Every row comes from one small tree of marks. The marks that hang from a mark follow it in brackets, in alphabetical order. Every link used is in the known rows. Which tree was each row made from?
Known rows:
H(Z(B(G T(D)))): [-21   5  16   2 -32  25 -26  -9   5  -6  12 -18 -12  -6   0 -31  11  17
 -28  -4  11 -35  14  -9   7  22  11 -10  20  -7  16  -6   7  -6   8   1
  44  -7 -19  -9  -7]
Z(B(T(D)) H): [-29  28 -17  13 -47   5 -16 -21 -19  -7 -74 -18  -8 -15   2 -13  -5  28
 -10   9   2  28   9   4  -6   6   6   7  10   1  -9  17  16   9  -7 -13
  46   6 -10  -8 -16]
D(S(P) T): [-28  -9 -19   8  44   1  12   5 -22 -16  -6  12  13   8  21 -24   1 -18
  -4  26  -3   8 -25   0 -14 -31 -37  -4   6 -22 -11  29  17  37 -17  -9
  -4  11  15   3   0]
A(B): [-28  -2  -5  -2  22 -16  26 -11  -1 -12 -12   4  24 -11   0  -6  -7 -12
   7   5 -10  11  25   4   3 -31  -1   5  -4   0  -5   5   7  11   3  -8
 -43   3  -3  -2  -9]
D(S(P) T(B(A))): [-36 -25   7   7  55  13  11  11 -15 -21  21   4  13  32  14   6  16 -34
  20  14  -5  43 -61  -9  -4 -16  -8  -2   3 -21  -7  15  25  15 -50   2
 -21  10  -5  -4  15]
A(B K): [ -9 -17  -3  -2  45 -18  24  -5  -4  21 -22  13  28 -18   2 -23  -5  -5
  28   9  -7 -17  45   1  12 -22 -12  24  -8  20 -10  -4   9   6  28 -35
 -12  -1  -8  -2 -19]
Z(H): [ 13  37 -26   3  11 -17   2  -1 -12  -6 -28   0 -15  -4   3   0  -3   4
 -16  14  -7   2  17   7   0 -16 -22   4  -6  -2   4   5  10  16 -17   1
   3  16   8   6   7]
G(B(T(D) Z(H))): [-15  18 -35  -1 -72   3 -27 -24 -19  -1 -33  -8  12 -14   6  30 -18  20
 -10 -11   2  19  -9   7  -5  34  19  15   8   2 -12  18 -22   4  14  -7
  31  -2  -4  14   5]
H(Z(B(G))): [ 10   2  22  -7  22  14 -16   8  13   0  10  -8 -19 -11  -4 -32  18  14
 -44  -7   5 -49  31  -5  21   1  -1 -11   6  -7  15 -12   8  -1  -6 -14
   6  -4  -7 -10  15]
A(B(G T Z) K): [  9 -27  12  -3  18   0   2  -2   4  74  54   6  30 -23 -10  13 -16   4
  18  -1  10 -10  12  -4   4   2   6 -30  -6  19 -26 -25 -32 -14  54   4
   8 -20  -8   0 -17]
G(B(Z)): [ -5  -7  -8 -13 -24 -16   0   4   7 -11 -21  11   9  -5   5  17  -2  11
 -20 -20  -3 -24  14  10  -3  15   9  19   3   2   6  16 -18   1  15 -39
 -22  -6  11  12  17]
D(T(B(A))): [-40   5  39  -4  42   4  19  16 -12 -29   6  -1  -6  26   1 -13  20 -17
  15  10  -9  40 -32  -2  15  -5   3   4  -3  -7  -3   2  12 -30 -41 -24
 -40   5  -5   5   9]
A(B(Z(H)) K): [ 23  -4 -35   3  28  -8  -8  -1 -18  58 -32  -1  23 -30   0  22 -20  11
  20   2   0   9  29   2  19 -13  -7  -9 -20  20 -26  -6  -5   4  32 -17
   6  -7   9  -1   7]
Z(B): [-28   3   9   0   9 -10  10   8   9 -17 -62   0  -8  -7   0 -31   9  19
 -13  -2  -4 -15  33   7  -3  -9  -3   5   3   0   5  17  21   8  -3 -44
  -5  -1   4  -9 -13]
D(T): [-35  22  11  -4  23  -8  19  13 -21 -21  -8   4  -1   3   6 -41   6   1
  -7  22  -8   9   5   7   5 -19 -21  -3   1 -10  -5  14   6   2 -11 -23
 -29   5  16  12  -4]
G(B(T)): [-49  14 -11  -9 -26  -8  18  -9   0   2  20  17  15  -7   5  -4  -6   2
 -16   2  -2 -12   8   9  -7  19   3  25  16   0   0   7 -16  -6   2 -36
 -19  -1 -11  17 -23]
H(Z(B(G T))): [-14  10  25   1  -2  21 -11  10   8  31  54  -9 -12 -14  -6 -30   9  15
 -39  -3  11 -37  17  -5  11  18   1 -25  17  -3   3 -15  -7 -14   2 -10
  14  -9 -20  -4  -3]
G(B): [-18   5  -5 -14 -14 -18  16   0   5 -24 -11  16   5  -3  11  -8   3   1
 -20   0  -9 -20  24   8   3   5   3  38   7   1  11  13   0  10  -6 -40
 -31   5   1  14  -1]
Z(B(G) H): [ 35  13  12   0   6  14 -20   1  -2  14 -24  -7 -27 -11  -1  -3  -1  25
 -38   3   3  27  20  -2   9  -9  -2 -11  -5   0 -18  -6   7  14 -22  15
  24   8  15  -9  13]
T(B(G) D): [  0  -5  21   1  18 -19 -11 -17  18 -45 -30  -6 -10  19   2  10  14  -1
   3 -12  -2  13  -3  -9 -14  10  24  17   6  -2  17   2  18   2 -18  23
   3   6 -15  -1   7]
Z(B(A G T) H): [ 26   9  32  -4 -28  39 -12   0  -4  27  39 -10 -31   1 -10   1   0   8
 -23  12   6  46 -13  -6  10   2   7 -24  -3  -4 -27 -19  -7 -13 -37  42
  24   7   2  -9  -3]
G(B(A T Z)): [-12  -9   4 -13 -54  12   8   4   8  -8  41  10   7   6  -5  19  -4  -8
   0 -16   0   2 -20   5  -1  29  18   8   7   1   8  -2 -30 -19   5  -8
 -30  -9   2  12   0]
S(P): [  1  -6 -14  10  19 -20  21   4   9 -28 -19  14  -4  15   3 -16   7 -13
  -5   7  -4 -50  17   6 -14   6 -26  20   6 -10  16  15  16  46 -12  -7
   6  11 -17  -2  -7]
P(S): [ 20  15  -9   9  17 -35  18  13  11 -37  -2  -3  -3 -12   0 -43  10  -6
 -10  -1  -6  -8  23  13 -16 -18 -23  33   6  -5  12   7  14  20  10  -9
 -29   3  12  -1  14]
H(Z): [-11  24 -15   0  24 -12   3   8   5 -17   8  -1  -7   1   2 -27  16 -10
 -21  -3  -3 -62  28   2  12   1 -18  11   4 -10  38  -3  12   6  -3 -31
 -19   4  -8   5  11]

Which tree is each row?
[ -1  19 -28  11  34 -24 -16   4  -3  21 -47 -11   1  -2   0  48   1  20
   0 -19   0  14 -11   3  -5  14   8  -8 -10   3   0   7  -3  -3 -13 -10
  -8   1  -4   4  32]	T(B(Z(H)))
[ 22 -24   9  -7  13  -2   0  -6   9  11  26  -4  17  -9  -8  24 -11   0
  -5 -16   2  19   7   0  -3 -22  14 -32 -10   1 -15 -14 -22   3  21  39
 -22  -8  17  -5  15]	A(B(G Z))
[ 39 -12  37  -4 -30  14   2  -6  12 -13  37   8 -23  19  -7 -29   3 -15
  27  17   3 -21   0 -11   7  14   1  15   3   9  14 -23   5 -16  15  40
  37   2 -11  -2 -30]	B(A(K) G T(D))
[ 14   9 -14  -7 -63  19  -7  -1 -14  19  37   3  -4  -4  -4  37 -12  -1
 -11  -4   2  21 -23   6  10  27  13  -3  -2   1  -9  -3 -34 -17 -11  10
  -8   0   6  12  14]	G(B(A T Z(H)))
[  3   1   4  -2 -26  -1  14  11  10 -13  34   2  -6  18 -12   6  -1 -13
  11  -9   0 -19 -20   5 -11  10  -1 -21  -2  -7  18  -2 -16 -19   3   7
 -22  -6   7   3  -5]	B(A T Z)
[-18  13 -40   7 -11   1   1 -16 -22  53  14 -10  33 -28  -4  43 -25   8
   6  -1   5  44  -3   7  -5  -7   2 -35  -6   6 -29  -1 -30  -2  14  12
  -6  -5   1   2   1]	A(B(T Z(H)))
[ 15   1 -12   2  -9  17 -12 -17 -17  57  55 -12  19 -27 -11  47 -24  10
  -8  -2  11  60 -14   0  -4  -4  10 -51  -9   3 -43 -19 -41  -4  15  59
   6  -4   5   1  13]	A(B(G T Z(H)))
[-55 -14 -17  14  77  -8   5   8 -17  -5  -6   7  24  13  19   7  10 -14
  13  11  -1  34 -40  -4 -20 -17 -17   0   8 -21 -11  30  23  25 -31 -21
  -7   8  -6   1  11]	D(S(P) T(B))
[ -5   2  21  -5   2  23   2  12   9 -18  -2 -10 -25   5  -8 -34  25  -3
 -18  -1  -3 -47  19  -4  31  -2  -1   4   2  -7  34  -5  24 -13 -26 -28
 -18  -2  -6 -12  13]	H(Z(B(A)))
[ 68 -15  43 -13  21   6  13  17  19  -6  44  15 -32  15  -5 -28  11 -22
  12   6  -3 -27  17  -9  19  -7 -12  18 -11  11  16 -30   7  -7   1  29
   4   5   1  -1  -3]	B(A(K) G)
[ 40 -18  48  -5  48  -2   6  16  26   9  36  10 -21  22  -4   1  19 -16
  23  -1  -2  -3   0 -15  12   8   8  23 -10  13  10 -33  13 -20 -15   7
 -11   2 -15  -2  -1]	T(B(A(K) G))
[-47   1 -36  -7 -35  -4  -1 -26 -12 -29 -18  10  32  -3  26   6 -10  -8
  -5   4  -3  22 -22   0 -25  -3  10  41  23  -4   6  30   1   9  13 -16
   4   5   6  11 -23]	G(B(T(D(S))))
[ 18  12 -33  -7 -28  -5 -16  -4 -12   7 -24   3   2 -15   5  35  -9  18
 -30 -11  -1  10  10  10   5  18   6  15  -4   1  -8  11 -20   8  -2 -22
  -1   1  17  13  29]	G(B(Z(H)))
[ 22  11  13  -2  -6  16  -4   9  -5 -11 -45  -9 -30   1  -6 -11   5   9
 -11   8  -7  28   8   2  17 -11  -2   4 -11  -3  -4  -1  20   2 -38   6
   8  10   8 -14   9]	Z(B(A) H)
[  1  35 -34  11  -8  -8  -8  -1 -15  33   7  -6   0 -13  -2  22 -14  14
  -5  -2   6  -2  -6   9 -12  11 -11 -24  -2   2  -2   3 -22   0   8   5
   9  -1  10   9   0]	B(T Z(H))
[-26  11 -18   8 -37 -19  -6 -10   1 -34 -30  -6   9   8  -2   2  -3   9
  13 -12   2 -33  -5   8 -26  16   6  -3  10  -2  19  20  -4   3  31  -3
  16  -5  -5   5 -15]	B(T(D) Z)
[ -4 -20 -10  -1  36 -21  10   4  -4  35 -29   6  30 -20  -5   1  -9   2
  29  -5   0 -31  36   3  13 -13  -4  -5 -13  20  -9  -3  -3   0  50 -37
  -8 -14   2  -4  -8]	A(B(Z) K)
[-53  21   0   6   2   7  -3  12   2  23  -1  -9   5 -18  -2 -34  10  15
 -28   0   7 -51  26   2   9  17  -8 -12  16  -3  14   2   5 -12   4 -58
   1  -9 -24  -5 -15]	H(Z(B(T)))
[-43   1 -28   7  38 -31  -8 -18   5 -46 -76  -2  20  17  19  19   6  -8
  18  -5  -8  24 -23  -5 -32 -18  10  32   8  -5  25  28  36  12  -7 -13
 -12  11   0   0  -4]	T(B D(S))
[ 40 -34  16  -7  30  -5   0   3   9  40  17   6  19 -18  -8   7 -12   0
  13  -7   5  -8  29  -5  13 -14   4 -20 -14  16 -17 -20 -15  -1  47   4
  -3 -14   8  -4  -3]	A(B(G Z) K)
[-42 -10 -18   7 -26  -6   3 -24  -7 -11 -26 -10  39 -10  -4  18 -15   5
  25 -12   1  12  -4   4 -13  -1  19 -14   6   4  -6  15 -13   1  33   7
   0 -11  -4  -3 -18]	A(B(T(D) Z))
[-12 -20 -39  12   9 -18   1 -15  -1 -55 -58   7   5  20  20  -7   5 -15
   6  10  -4 -10 -13  -2 -31 -20 -20  27  11 -18  23  36  37  60  -3  14
  33  15  -1  -9  -9]	T(D(S(P)))
[  5  11  11   4 -11  19   0   9  -8  55 -16  -1 -16 -15  -4 -25  -1  13
  14  19   2   3  13  -2  21   5  -8   3  -6  13 -18 -12  10 -17  -5 -31
  35   0 -10  -9 -22]	Z(B(A(K) T) H)
[ 59 -25  61 -12   9  19   1  17  22   5  -3  10 -35   4  -7 -38  13  -1
   4   5   1 -23  23 -11  22  -2   1   6  -7  12   1 -22  15 -13   3 -12
  14  -4   3 -13  -8]	Z(B(A(K) G))
[ -4  -1 -10   2 -13  -2  -9 -21   2 -27  30   0   6  10  14  -3  -9 -10
  -3   9   3  24 -29  -6 -37 -21  -4   3  13 -10   8   5   2   8  12  53
  16   7  14   6 -18]	B(G T(D(S)))
[ 23 -18  52  -7  -5  23   5  16  16  35  34   7 -24   1  -9 -30   5   2
   9  10   7 -12  14 -10  17  10   2  -5   0  13 -13 -24   1 -22  10  -8
  24  -8 -11 -13 -34]	Z(B(A(K) G T))
[ 17   4 -11   6 -15  -4 -25  -8  -4 -37 -62 -22 -17  24  -4  46   9   0
  18 -17  -4  29 -29  -4   1  15  27  13  -9  -2  11  10  12 -10 -29  25
  14   4  -3  -5  35]	T(B(A Z(H)) D)
[-16 -22 -22  11 -21  13   9 -17   1 -48   4   7   1  33  10   0   2 -33
  21  13  -1  -2 -43  -7 -24  -8 -11  18  15 -22  17  23  21  32 -17  45
  29  14 -10 -10 -22]	B(A T(D(S(P))))
[ 44  -8 -10  -1   8  10 -14 -12 -11  27  22 -10  11 -18  -6  43 -17  10
 -13  -6   4  54   4   0   7 -18   7 -29 -17   3 -28 -14 -23  10   0  56
  -2  -1  21  -2  33]	A(B(G Z(H)))
[-27 -14 -15   4  20 -12  15   0  -6  57   8   6  43 -28  -7   3 -18   5
  32  -3   6 -21  21   4   0   4   0 -19  -5  20 -19  -3 -19 -11  53 -36
  -1 -18  -9   3 -37]	A(B(T Z) K)
[-32  -4  26  -2  23   4   3  21 -10 -18  -3  -5  -1  23  -4  12  15  -8
  18  -7  -3  35 -43  -1   9   8  13 -24  -6  -8  -4   3  -4 -34 -24 -15
 -43  -7   5   3  26]	D(T(B(A Z)))
[ 37 -11  22  -6 -30  14   2  12  17   1  85   0 -19  19 -15  15   2 -12
   1 -11   7  -8 -28  -1  -9  10   8 -33  -3  -6   9 -20 -27 -20  -1  58
  -9  -7   9   1   1]	B(A G T Z)
[ 41  13 -14  -1 -14   5  -7  11  -2 -17  -8  -8 -25  10  -7  24   0  -5
  -2  -4  -4   1 -11   4   7  -7  -7  -9 -17  -3   9  -7  -2  -2 -16  27
  -2   7  16   0  31]	B(A Z(H))
[-22  -3  -9   1 -25   7   8 -16   2 -54   6   1   5  23   9  -5  -1 -27
  24  16  -5  23 -39  -5 -25 -22  -2  13  10 -14  24  13  17   0  -6  37
  -5  11  11  -1 -21]	B(A T(D(S)))
[  3 -10  23   1  12 -13   4  -1   9 -34 -60   3  -8  26   1 -14  20 -15
  52  -1  -9 -17   6 -11   9  13  14  46  -1  15  28  -1  37 -14  -5 -21
   4   3 -29  -5  -8]	T(B(A(K)) D)
[ 34  24 -14   8 -14   6 -21   1  -4  42  50  -8 -12  -7  -5  32 -17  17
 -22  -4  11  12 -14   2 -12  11  -2 -36  -5  -1 -15 -15 -33  -3   4  46
  23   0  12  10  11]	B(G T Z(H))
[ 52 -16  35  -6 -15   7   1  18  17  28  73   9 -20  10 -14  -3  -4 -10
  17  -3   9 -33  -7  -6   5  20  -1 -22  -6  11   3 -30 -21 -25  28  22
  14 -12   2   2 -11]	B(A(K) G T Z)
[ 59  12  -9   0  -4  -2 -24  -1   1   6  17  -5 -27  -3  -4  28  -6  15
 -26  -9   4  -2   2   2  -4  -4  -8 -20 -15  -3  -4 -10 -18   7  -5  42
  13   4  18   4  34]	B(G Z(H))
